Each row comes from the steps of one walk. Every step used is in the known rows, and no mark comes twice. Write the walk behind each row, first mark first.
Known rows:
vuro-fonu-foma: [-1.17 -0.30  0.35  1.27  0.65 -5.05 -0.37  1.61  0.52 -1.21  2.93  0.93
 -1.09  0.24  1.47  0.18  1.74 -1.20  0.17  1.92]
rurikes-vuro-fonu-butepag: [-0.70  0.07 -1.78 -1.24 -0.09 -4.23 -1.73  2.08  0.81 -1.94  3.30  2.29
 -0.20  2.12  7.34 -0.31 -0.71 -1.29 -0.11  1.10]
vozo-fonu-foma-rurikes: [-0.55  1.43  1.36  1.36 -0.55 -2.82  0.49  1.06  1.56 -1.19  1.96  2.43
 -3.63  2.61  1.82  0.87  2.46 -6.81 -0.70  1.02]
kopeb-butepag-rurikes-vuro: [-0.43 -0.79 -1.17  1.52 -0.05  2.77  2.67  1.68  0.09 -0.84  0.06  1.00
  1.46  1.72  3.08 -0.95 -0.41  1.36 -0.27 -2.04]
fonu-butepag-rurikes: [-1.30  0.52 -3.82 -0.98 -2.15  0.19 -1.27  1.42 -0.10 -2.03 -0.43  4.20
  1.83  2.83  1.39 -0.39  1.11 -0.41 -1.45  1.23]
fonu-foma: [-1.28 -0.42  1.57  2.13  0.17 -2.94  1.32  0.96 -0.24 -0.84  1.39 -0.26
 -0.78  0.88 -1.23  0.11  0.81 -1.15 -0.92  1.28]
fonu-foma-rurikes-vozo: [-0.97  1.25  0.74  0.71 -0.87 -2.94 -1.21  2.11  0.39 -0.03  1.40  2.12
 -4.68  1.01 -0.96  2.80  3.36 -4.43 -2.62  0.04]
kopeb-butepag-rurikes-vozo: [ 0.24  0.33  0.46  0.32 -0.41  2.67 -0.26  1.12 -0.80  0.08 -1.75  3.17
  0.29  1.06 -0.97  0.05  2.57  1.18 -0.82 -3.18]
vozo-fonu-foma-rurikes-butepag: [-0.60  0.61  2.56  3.19 -0.32 -3.37 -0.81 -0.01  2.26 -0.17  1.85  3.41
 -4.84  4.24  4.49 -0.29  0.55 -5.11 -1.37  0.34]
rurikes-vozo-fonu: [ 0.57  1.48  4.38 -2.31  0.12 -1.67  0.23 -0.34  0.91 -0.35 -0.51  1.50
 -3.31  2.22  1.19  0.31  2.33 -4.50  0.02 -3.16]
kopeb-butepag-rurikes-vuro-resan: [-0.51 -2.37 -0.37  1.35  0.18  2.78  0.09  1.67 -0.68 -1.96 -0.27  2.54
  1.02  4.01  2.62 -0.43 -0.59 -0.67  0.16 -2.02]
vozo-fonu-butepag-rurikes-foma: [-1.80  0.10 -1.46 -1.83 -2.80 -2.08  1.38 -0.47  1.48 -1.94  0.70  5.16
 -0.55  7.37  2.26 -0.60  2.68 -4.55 -0.84  2.13]
foma-rurikes-butepag: [ 0.32  0.10 -0.91  2.83 -0.73  0.16 -3.17 -0.29  1.47  1.36  0.59  2.88
 -2.76  1.30  3.93  0.28 -1.35 -0.41 -1.57  0.42]
butepag-rurikes: [-0.92  0.13 -2.87 -0.07 -1.15  1.54  0.90  0.32  0.57 -1.33 -0.77  2.68
  0.65  0.99 -0.47 -0.18  1.11 -0.34 -0.49  0.66]
foma-rurikes-butepag-kopeb: [ 1.36  0.85 -1.42  1.94 -1.66  0.78 -4.61 -1.68  0.61  2.28  1.70  3.64
 -1.51  0.49  1.37 -0.13 -2.37 -1.84 -2.50  0.34]
foma-rurikes: [ 0.35  0.91 -2.36  0.69 -1.00  0.85 -1.78  0.63  1.00  0.45  0.42  1.84
 -1.74 -0.33  1.14  1.63  0.87 -2.16 -0.96  1.23]
rurikes-vozo-fonu-butepag-kopeb: [ 1.37  2.62  2.69 -3.68 -1.69 -2.98 -2.93 -0.88 -0.77  0.26  1.10  4.11
 -0.58  3.40  0.11 -0.66  1.02 -5.87 -1.58 -2.72]
vozo-fonu-butepag-rurikes: [-0.78  1.15 -1.76 -1.83 -2.05 -0.68 -0.22  0.39  1.11 -2.61 -0.45  5.27
  0.86  4.86  3.59 -1.24  1.91 -3.74 -0.37 -0.03]

Which walk is each row?
[ 1.12 -0.08  0.73  1.79 -0.59 -0.58 -2.77 -2.24 -0.34  1.81  1.08  1.79
  0.43  0.87  0.19 -1.71 -3.44  0.22 -1.68 -0.50]
rurikes-butepag-kopeb
[-2.76 -0.83 -2.01  1.55  0.15 -4.31  2.87  2.60  1.94 -3.37  3.34  2.61
 -1.62  2.01  4.04 -0.09  1.72 -2.16 -0.53  1.75]
butepag-rurikes-vuro-fonu-foma
[-0.92 -0.26  0.42  3.85 -0.26 -2.64 -1.93  1.10  1.22  0.37  1.80  2.27
 -3.64  2.40  2.79  0.50 -0.40 -1.66 -2.52  1.33]
fonu-foma-rurikes-butepag
[-0.80  1.15  5.29 -0.48  0.53 -4.65  1.61  0.80  0.65 -1.07  0.86  1.21
 -4.29  2.94 -0.19  0.27  3.32 -5.63 -0.64 -2.20]
rurikes-vozo-fonu-foma
[-1.02  0.65 -5.27 -1.04 -1.60 -2.20 -2.81  1.73  0.67 -2.44  1.17  5.69
  1.32  2.04  3.90 -0.53  2.06 -0.42 -0.29  2.20]
vuro-fonu-butepag-rurikes
[ 0.07  1.09  0.88 -2.06 -0.85 -2.12 -1.19  0.26  0.50 -1.27  0.39  2.47
  0.01  3.98  3.40 -1.12  0.82 -3.72  0.08 -0.60]
vozo-fonu-butepag
[-0.63  1.19  0.12  0.91 -0.06 -5.02 -3.03  2.64  1.33 -0.43  2.91  3.43
 -4.86  0.34  1.50  2.69  4.01 -4.38 -1.62  1.52]
vuro-fonu-foma-rurikes-vozo
[ 0.47  3.18  0.82 -2.50 -1.78 -2.22 -3.71  1.17  1.19 -0.59  0.55  4.98
 -3.63  3.80  3.98  1.45  3.08 -7.06 -1.56 -1.67]
foma-rurikes-vozo-fonu-butepag
[ 0.36  0.31 -1.11  3.77 -0.86 -4.53 -4.42 -0.09  0.98  0.99  4.45  4.70
 -2.71  0.86  2.43 -0.12 -0.95 -3.13 -2.33  2.48]
vuro-fonu-foma-rurikes-butepag-kopeb
[ 0.34  2.02  3.12 -3.39 -0.81 -3.30 -1.61  0.44  0.13 -0.75 -0.06  3.24
 -2.26  4.14  2.72 -0.10  2.24 -4.91 -0.91 -2.66]
rurikes-vozo-fonu-butepag
[-2.24 -0.71 -3.70 -1.12 -2.91 -1.52  0.34  0.25  0.37 -1.19  0.58  4.14
  0.81  5.27 -0.12  0.23  2.04 -1.01 -1.77  2.91]
fonu-butepag-rurikes-foma
[-1.36  1.25 -1.85 -2.38 -2.24 -1.12 -1.86  1.87 -0.34 -1.71 -0.66  4.91
  0.00  3.02  0.56  0.52  2.51 -1.56 -2.26 -1.30]
fonu-butepag-rurikes-vozo
[-0.62  1.13  3.84  0.93 -0.03 -1.26  2.33  1.39  0.13 -1.34 -0.29  3.51
 -1.56  3.91 -0.20 -0.56  4.42 -3.12 -0.92 -3.46]
kopeb-butepag-rurikes-vozo-fonu-foma
[-0.79  0.58 -2.17  2.25 -0.25 -4.21 -1.84  2.39  1.52 -0.89  3.48  2.77
 -2.93 -0.16  2.37  1.65  2.51 -3.76 -0.66  3.26]
vuro-fonu-foma-rurikes
[-1.47 -1.10 -1.03  3.03  0.77 -2.39  2.73  3.17  0.79 -2.27  3.04  2.41
  0.01  1.82  4.47 -0.83  1.58  0.29 -0.16  0.32]
kopeb-butepag-rurikes-vuro-fonu-foma
[ 0.60  1.27  2.12  3.24 -1.14 -3.03 -1.97 -1.44  1.45  0.76  2.92  4.31
 -3.31  3.45  2.30 -0.82 -0.72 -6.03 -2.35  0.29]
vozo-fonu-foma-rurikes-butepag-kopeb
[ 0.01 -0.22 -1.68  1.47 -0.45  3.44  0.73  1.12 -0.72 -0.35 -1.31  2.37
  2.48  0.90  0.24 -0.89  0.86  2.54 -0.12 -0.96]
kopeb-butepag-rurikes
[-1.28  0.72 -1.17 -1.69 -1.49 -1.24  2.12  1.29  1.70 -3.48  1.12  4.00
 -0.64  5.76  6.42 -1.16  0.28 -4.65 -0.63 -1.01]
vozo-fonu-butepag-rurikes-vuro
